What can hang from each mark:
lanar: rukid vudaz
fomot: pafid vudaz
pupor: mabeb
lape: gukulom
mabeb: pupor
vudaz: fomot lanar
pupu: rukid
pafid: fomot mabeb pupu
rukid: pupu
robu: todubo
tanulig: fomot
bokep: kemud
gukulom: bokep fomot lape robu

In the rows, zero is written as 128.
Known rows, with every way that one mark hangs from another:
lanar[vudaz[fomot]]: [104 120 145 142 138 138 160 181 116 131 171 145 154 155 121 139 115 130
 121 127 106 132 115 138 130 132 142 145 138 138 145  81 109 100 136 119
 133 120 140 137 124 124 116 168 104 112 109 136 129 139 120 144 103 151
 109  96  97 145]
gukulom[fomot[pafid vudaz[lanar]]]: [147 128 134 134 141 130 132 159 110  90 153 216  79 190 133 142  98 141
 113 116 215 160  83 108 113 134 133 133 146 143 114 101 149 133 162 105
 137 102 182 138 144 108 157  91 104 112 113 102 141 106 107 186  98 114
 134 115  65 133]
gukulom[bokep[kemud] fomot[pafid[mabeb pupu]] lape]: [199 149  77  92 154 158 179 150  91  82  86 224  65 139 129  78 132 111
  62  96 219 186  86 106 136 138 156 135 109 125  95 140 139 162 142 133
 133 138 201 132  37 159 104 112  17 152 181 180 209 186 129 165 119 109
 134 131 121 114]
vudaz[fomot[pafid[mabeb pupu[rukid]]] lanar]: [155 152 134 140 144 136 146 165 142 154 128 203  64 169 103 175 114 139
 134  75 200 188 110 176  93 147 170  95 128 125 156 100 135 150 129  84
 136  82 160 141 125  98 105 139 121 134 122  90 201 162 149 129 132 143
 105 106 103 128]
lape[gukulom[fomot robu]]: [163 111 122 119 155 163 114 145 132  95 101 130 132 182 175  87 162 110
 116 112 159 151  91 119 145  74  88 124  85 162  87 127 105 141 113 168
 139 109 167 121 145 142 130 117 102 133 127 131 135 117 135 167 108  82
  90 165  92 147]
tanulig[fomot[vudaz[lanar]]]: [127 118 164 146 154 122  96 154 126 131 153 197  95 169 145 131 100 157
 116 128 192 158  91 112 127 115 145  99 140 121 157  98 132 114 147 117
 130 135 155 141 129  91 175 105 137 108 109 103 121 134 115 129 110 126
 146 122  73 165]
lanar[rukid]: [125 159 145 142 135 128 139 122 129 124 122 115 169 139 102 111  99 132
 116 116 117 109 111 121 125 128 118 102 141 115 138 139 161 107 127 117
 120 118 148 120 134 130 136 140 119 132 133 130 123 125 141 130 136 124
 120 153 124 143]
gukulom[fomot[vudaz[lanar]] robu[todubo]]: [143 126 135 140 175 134  79 152  91  86 171 174  98 194 160 106 147 136
  93  96 201 147 114  80 140  82 141 123 110 134 139  79 143 139 135 129
 167 101 183 139 157 108 138  54 112  97  99  90  92 122 118 169  84 149
 108 124  56 129]
lape[gukulom]: [131 123 125 114 126 153 133 135 137 139  97 105 137 156 133 118 125 136
 138 143 135 139 118 135 131 126  95 131 113 155 109 136 109 134 121 140
 133 123 125 146 129 119 122 141 131 129 132 131 137 127 133 135 132 110
 107 140 129 131]
pafid[fomot[vudaz] mabeb[pupor] pupu[rukid]]: [144 137 115 166 163 115 130 106 122 116  94 210  73 103 126 151  67 151
  84  82 195 142  98 151 155 100 170  93 135 152 136 113 129  71 119  80
 147 145 181 144  72 102  87  83  92 189 180  81 192 168 109 130 130 146
  98 116 149 131]
lape[gukulom[bokep fomot]]: [153 124 108  99 151 163 131 121 124 102 101 141 135 176 164  98 140  94
 102 144 154 168  97 106 126  91  93 136 115 167  64 153  88 117 120 154
 158 131 159 130 113 137 119 122  79 117 126 151 159 115 117 144 111  75
 120 149  99 139]
pafid[fomot mabeb]: [141 135 116 171 153 113 149 115 110 119 113 130  97 126 130 138 115 125
 117  84 163 147  98 154 130  96 167 134 119 138 145 130 110 124 134 112
 138 137 140 133  89 113 108 118  97 153 154 114 144 159 109 134 106 157
 138 138 135 141]
gukulom[bokep[kemud] fomot robu]: [170 130 111 104 165 144 118 120 108  93 116 173 133 151 197  58 151  97
  86 120 181 162 113  95 147  93 130 117  76 111 101 131 132 167  96 171
 128 133 196  99 103 164 122 109  57 128 136 149 158 132 144 143  98  94
 119 141  66 161]
tanulig[fomot[pafid]]: [145 114 125 110 144 126 129 149 144 116 127 163 110 153 134 141 129 133
 118 133 169 136  82 118 133 120 131 116 120 141 123 124 135 128 139 136
  96 126 156 125 116 120 139 115 113 112 141 100 139 116 114 143 156 123
 141 108  95 137]
lape[gukulom[bokep fomot[vudaz] robu[todubo]]]: [145 124 112 109 174 174 122 136  99  80 123 145 131 210 183  81 163 114
  74 126 199 151 102  46 154  42 102 128  93 178  71 112  85 120 115 153
 183 106 199 134 127 105 112  82  61 103 128 119 124 114 108 168 102 112
 102 132  48 116]
lape[gukulom[bokep[kemud] fomot robu[todubo]]]: [171 118  99  76 175 170 110 131 111 101  95 139 147 182 188  53 166 104
  73 127 195 152 121  82 168  72 107 119  68 158  98 126 114 170  88 180
 150 109 192 126 108 140  95 101  67 125 153 140 151 131 139 154 109  96
 112 151  75 143]
vudaz[fomot[pafid[mabeb]] lanar]: [148 157 145 141 145 145 158 156 110 147 157 189  58 187 127 172 108 137
 147  84 189 169  91 162  92 155 173 130 125 129 157 115 120 145 136 106
 128  91 125 151 108  93 121 126 111 100 109 106 169 142 119 142 111 154
 126 117  90 132]
vudaz[lanar[rukid[pupu]]]: [150 158 134 164 111 131 104 133  98 165 122 129 165 182  91 108  83 140
 127 116 148 137 126 128  97 156 145  71 134  73 152 132 152 118 154 122
 148 106 146 142 125 122 140 114 122  98 116 104 127 141 132 113 118  84
 120 151  90 161]
pupor[mabeb]: [125 117 125 156 141 113 142 146 119 125 133 116 101 119 127 128 118 133
 122 122 133 117 118 128 126 120 106 121 123 144 126 149 108 123 123 156
 104 135 133 111 106 128 115 107 117 136 142 119 133 133 127 140 134 122
 139 159 131 135]
pupu[rukid]: [132 118 126 115 136 128 124 111 144 127 131 133 139 109 120 150 125 110
 127 120 141 117 150 149 128 119 124  87 129 116 135 120 142 113 116 116
 105 102 130 122 153 140 127 116 131 127 128 113 156 123 151 120 139 119
 129 126 135 144]
lape[gukulom[bokep robu]]: [149 128 116  94 128 169 143 137 125 124 114 112 133 173 171  84 155 110
 129 145 162 159 100  97 135  87 103 116  92 160  85 159  71 132 105 162
 146 113 162 125 137 131 108 128 104 127 130 125 170 141 137 135 119  77
  84 133  85 129]
gukulom[bokep[kemud] fomot lape]: [168 125 101  86 161 130 134 122  87  84 109 183 117 132 160  66 128 101
  91 126 178 148 127 101 155 122 132 123 117  83 105 143 131 130 139 144
 128 157 170 133  71 169 128 114  47 121 154 195 159 144 150 155  99  99
 139 152 104 161]
fomot[pafid[mabeb pupu] vudaz[lanar[rukid]]]: [142 182 142 169 124 146 173 159 126 127 115 201  83 183  74 132  68 185
 111  84 217 152  65 114 110 155 155 101 154 141 139 121 174 145 152  80
 154 105 199 139 103 107 137 111 103 163 129  91 166 176 105 147 125 145
 110 123  86 112]
lanar[rukid[pupu] vudaz[fomot[pafid[mabeb[pupor]]]]]: [138 182 123 161 144 149 182 146  81 164 137 158 136 186  70 136  48 153
 114 103 149 131  61 121 127 135 166  97 144 118 119 132 138  61 137 104
 113  94 166 153  35 126  66 112  42 109 159  88 175 161  59 154 118 137
  95 119  88 138]
lape[gukulom[bokep fomot[vudaz[lanar]] robu[todubo]]]: [156 132 120 113 175 169 106 151  91 100 135 164 105 232 185  83 154 123
  90 118 225 177 109  59 144  67 114 115 110 169  94 108  90 136 121 150
 199  97 198 139 149 105 121  73  93  92 102 107 133 121 120 159  98 104
  99 126  37 127]
lanar[vudaz[fomot[pafid]]]: [113 127 134 124 136 131 184 190 120 127 164 159 125 171 104 160 118 134
 125 133 131 138 101 123 123 156 137 153 128 159 122  92 108 109 151 106
 114 104 151 142 130 110 110 166  92 107 121 120 158 129 109 169 115 147
 112  83  82 120]
lanar[rukid[pupu]]: [146 152 127 152 122 139 118 114 106 160 109 116 189 159  85 117  98 140
 113 123 124 126 121 112 119 121 132  78 134  81 122 135 149 102 150 128
 134 124 150 132 101 129 122 130  96 122 138 114 117 137 119 118 126  97
 123 143 104 147]

Rows:
[159 117 115 105 161 171 143 160 115  72 117 154 111 221 149 120 166 125
  86 125 214 134  92  57 155  58 100 140  82 198  75  98 121 128 114 138
 140  86 198 151 144 105 120  87  73 109 132  95 127  98 108 206 118 126
 100 122  52  98]	lape[gukulom[fomot[pafid vudaz] robu[todubo]]]
[137 127 122 147 159 137 153 160 145 108 118 213  62 150 113 142 119 182
  82  92 207 154  49 104 121 101 159 108 122 158 116 110 133 128 149 115
 126 132 190 136  74  82 133 116  76 167 167 105 164 152  81 151 137 145
 136 102  96 106]	tanulig[fomot[pafid[mabeb pupu] vudaz]]
[116 167 140 167 138 153 208 183 130 127 138 174 137 173  68 132  93 152
 100  78 154 142  66 121 122 141 158 124 132 150 128 104 140 111 150  91
 130  95 187 137  91 121  98 174  60 157 142 117 176 178 109 151 132 167
  91 110 100 118]	lanar[rukid vudaz[fomot[pafid[mabeb pupu]]]]
[172 136  97  73 164 141 136 132  68 101 120 147 120 152 167  56 162 116
  94 134 183 127 157  72 169 106 150 108  86  88 135 121 124 149 114 147
 134 121 175 125  97 155 106  88  67 106 167 151 158 180 174 136 110 141
 119 122 108 118]	gukulom[bokep[kemud] lape robu[todubo]]
[144 139 121 134 157 130 149 144 143 115 112 221  35 142 128 143  90 184
  87 111 209 155  45 103 161  93 162  97 128 171 111 126 140  97 132 114
 129 144 186 148  47  96 114  74  85 158 189  87 174 152  67 143 148 140
 120 108 117 104]	tanulig[fomot[pafid[mabeb[pupor] pupu] vudaz]]
[155 142 102 105 155 134 142 136  72  86 153 127 102 154 143  75 184 108
  96 122 167 136 140  62 150  97 151 119 101 110 110 132 104 123 120 141
 155 116 169 132 118 147  95  78  79  95 138 136 133 164 157 141 121 144
 114 122 110  97]	gukulom[bokep lape robu[todubo]]
[146 191 146 160 135 146 160 177 137 147 124 188  97 200  88 146  84 156
 136  67 181 183  80 152  91 158 168 103 138 130 153 120 158 153 139  93
 150  97 179 149 111 105 114 152  99 142 122 100 173 159 135 120 129 142
 101 129  95 127]	vudaz[fomot[pafid[mabeb pupu]] lanar[rukid]]
[121 133 126 121 121 141 167 213 136 120 139 177 127 160  91 160 122 145
 114 126 134 159 104 126 111 152 136 145 135 166 120  87 117 118 149 100
 145 119 179 147 120 101 100 184  90 134 134 119 175 142 117 157 121 152
  94  66 100  98]	lanar[vudaz[fomot[pafid[pupu]]]]
[119 167 161 154 130 129 130 143 123 135 151 162 137 174 104 122  66 159
 131 109 177 126 105 108 126 143 138  99 161 113 152 109 162 107 136  96
 154 108 167 139 149 115 167 122 133 112  95 111 123 137 137 133 117 120
 117 136  85 160]	fomot[vudaz[lanar[rukid]]]
[139 165 162 161 166 133 156 143 120 123 152 195  93 193 106 127  75 170
 111  89 237 138  31 101 118 121 157  74 148 127 162 121 165 121 150 100
 114 102 183 138  99 113 174  92 108 129 130  76 143 157 100 146 130 133
 142 142  64 160]	tanulig[fomot[pafid[mabeb] vudaz[lanar[rukid]]]]
[144 111 131 120 145 116 108 176 155 125 127 232  81 159 111 155 104 155
 102 120 226 164  89 127 109 128 155  75 134 141 142  88 156 122 154 101
 122 103 197 139 144  82 155 108 122 125 128  70 178 139 137 129 133 108
 123  89  82 133]	tanulig[fomot[pafid[pupu[rukid]] vudaz[lanar]]]
[166 116 105 113 153 174 126 182 135  75  92 182 105 212 130 113 172 145
  76 114 212 155  84  65 146  68 102 131  90 210  69  97 125 146 139 140
 168 100 224 146 146  85 114  89  71 135 152  92 139 126 120 198 124 131
  77 105  72  77]	lape[gukulom[fomot[pafid[pupu] vudaz] robu[todubo]]]
[ 89 150 159 159 151 138 170 177 124 122 155 139 191 170  97 120  89 135
 119 117 108 120 104 116 132 125 120 127 145 129 154  97 135  83 132 108
 129 123 158 133 134 135 126 172  96 120 120 133 136 140 126 140 111 152
 102 127  92 162]	lanar[rukid vudaz[fomot]]
[139 164 141 159 160 147 129 143 100  87 161 201 135 207 156  68 108 122
  91  90 202 165  79  66 122  90 128  99 135 117 118 123 134 123 132 137
 166 109 222 126 145 134 157  90  84 109  87 120 136 138 133 158  86  84
 104 148  33 167]	gukulom[bokep fomot[vudaz[lanar[rukid]]] robu]
[137 183 168 154 144 142 176 150 124 149 150 169 109 207 100 151  74 148
 142  75 183 156  79 146 101 158 166 108 142 113 166 127 153 133 125  97
 123  83 154 151 113 115 133 126 104 112 107 102 153 134 127 142 122 143
 114 139  75 155]	vudaz[fomot[pafid[mabeb]] lanar[rukid]]
[145 147 147 123 127 131 138 177 123 150 157 179  97 194 124 172 111 141
 158 129 161 172 123 147 102 169 151 132 136 117 150 105 127 145 135 104
 128 107 136 153 145  94 135 138 124  87  98 108 152 116 142 136 118 126
 127  99  69 138]	vudaz[fomot[pafid] lanar]
[142  99 118 153 145 119 115 148 148 108  98 181 122 111 112 158  96 134
  88 104 162 141 126 143 134 101 146  95 125 146 126  87 135  97 146  89
 151 140 185 139 142  88 116 127 102 177 149  94 168 154 165 136 118 143
 122  99 126 134]	pafid[fomot[vudaz] pupu[rukid]]
[155 182 138 172 125 150 164 136  87 154 131 177  94 199  70 137  60 170
 119  90 221 145  74 104  96 142 162  74 143  93 142 129 169 120 165  95
 138  93 174 150  83 107 143  96  79 119 124  92 155 163  85 160 116 122
 132 121  66 134]	fomot[pafid[mabeb] vudaz[lanar[rukid[pupu]]]]
[153 171 134 130 147 136 129 145 137 157 133 225  46 155 118 170  84 154
 138  88 197 175 105 190 105 156 171  95 133 132 153 115 138 121 113  94
 131  91 158 151  92 107  88  95 121 137 151  77 216 148 124 117 137 124
  77 107 117 123]	vudaz[fomot[pafid[mabeb[pupor] pupu[rukid]]] lanar]
[145 127 132 189 158 121 126 142 133 120 122 209  68 136 114 154  85 148
 101  66 212 174  99 158 109 115 178  85 130 128 166  89 140 128 141  78
 162 119 189 135 120  90 123 100 117 171 132  87 177 183 131 119 107 150
 121 117 119 143]	pafid[fomot[vudaz[lanar]] mabeb pupu[rukid]]
[109 155 152 128 134 137 191 182 126 122 162 155 182 187  80 143  90 133
 125 123 136 114  90 115 130 145 123 118 143 128 130 112 140 100 138  96
 101 106 170 147 125 128 118 174  80 120 113 110 150 137 134 165 129 149
 104 112  77 143]	lanar[rukid vudaz[fomot[pafid]]]
[137 171 138 167 152 149 201 164  93 148 147 148 160 207  55 142  79 142
 109  92 153 132  68 114  98 131 160 105 129 114 134 116 128  86 159 103
 114  82 158 136  70 120  98 155  48 106 137 112 166 158  86 162 114 146
 110 110  71 145]	lanar[rukid[pupu] vudaz[fomot[pafid[mabeb]]]]
[187 134  89  83 187 135 117 130  64  70 121 170 122 157 172  51 178  93
  73 111 200 136 134  74 177  83 139 123  84 106 106 107 129 144 113 158
 138 128 190 124  90 151 106  80  44 114 158 160 142 156 155 161 103 119
 123 144  90 139]	gukulom[bokep[kemud] fomot lape robu[todubo]]
[163 138 102 105 131 135 166 143  87  95 155 146 107 141 144  76 165 106
 117 127 156 147 113  87 139 108 133 115 112 100 104 153  95 118 127 147
 147 139 173 124 107 162 126 101  79 105 130 156 154 174 154 149 114 108
 105 133  99 125]	gukulom[bokep lape robu]
[148 145 122 135 105 135 138 185 128 130 135 216  67 173 103 158  97 171
 116 123 200 171 107 110 104 165 146 128 143 158 120 101 146 149 159  94
 157 119 188 155 140  83 140 120 120 136 121  96 164 154 122 143 124 127
 120  84  90  96]	fomot[pafid[pupu] vudaz[lanar]]
[142 140 108 184 147 120 140 138 135 117  87 158  90 115 123 137 118 137
  99  81 159 165  86 154 120 109 168 134 110 153 133 128 111 136 146 117
 169 151 161 135  80 103  88 123  97 185 160 111 154 178 116 115 123 152
 128 132 149 124]	pafid[fomot mabeb pupu]
[166 115 118 113 156 177 141 136 115  77 118 162 129 195 182  83 141 102
  81 130 187 170  77  65 142  50  99 125 104 171  64 125  84 114 118 159
 167 116 211 124 130 117 130 116  66 117 114 140 152 116 117 179  98  74
 100 135  53 141]	lape[gukulom[bokep fomot[vudaz] robu]]
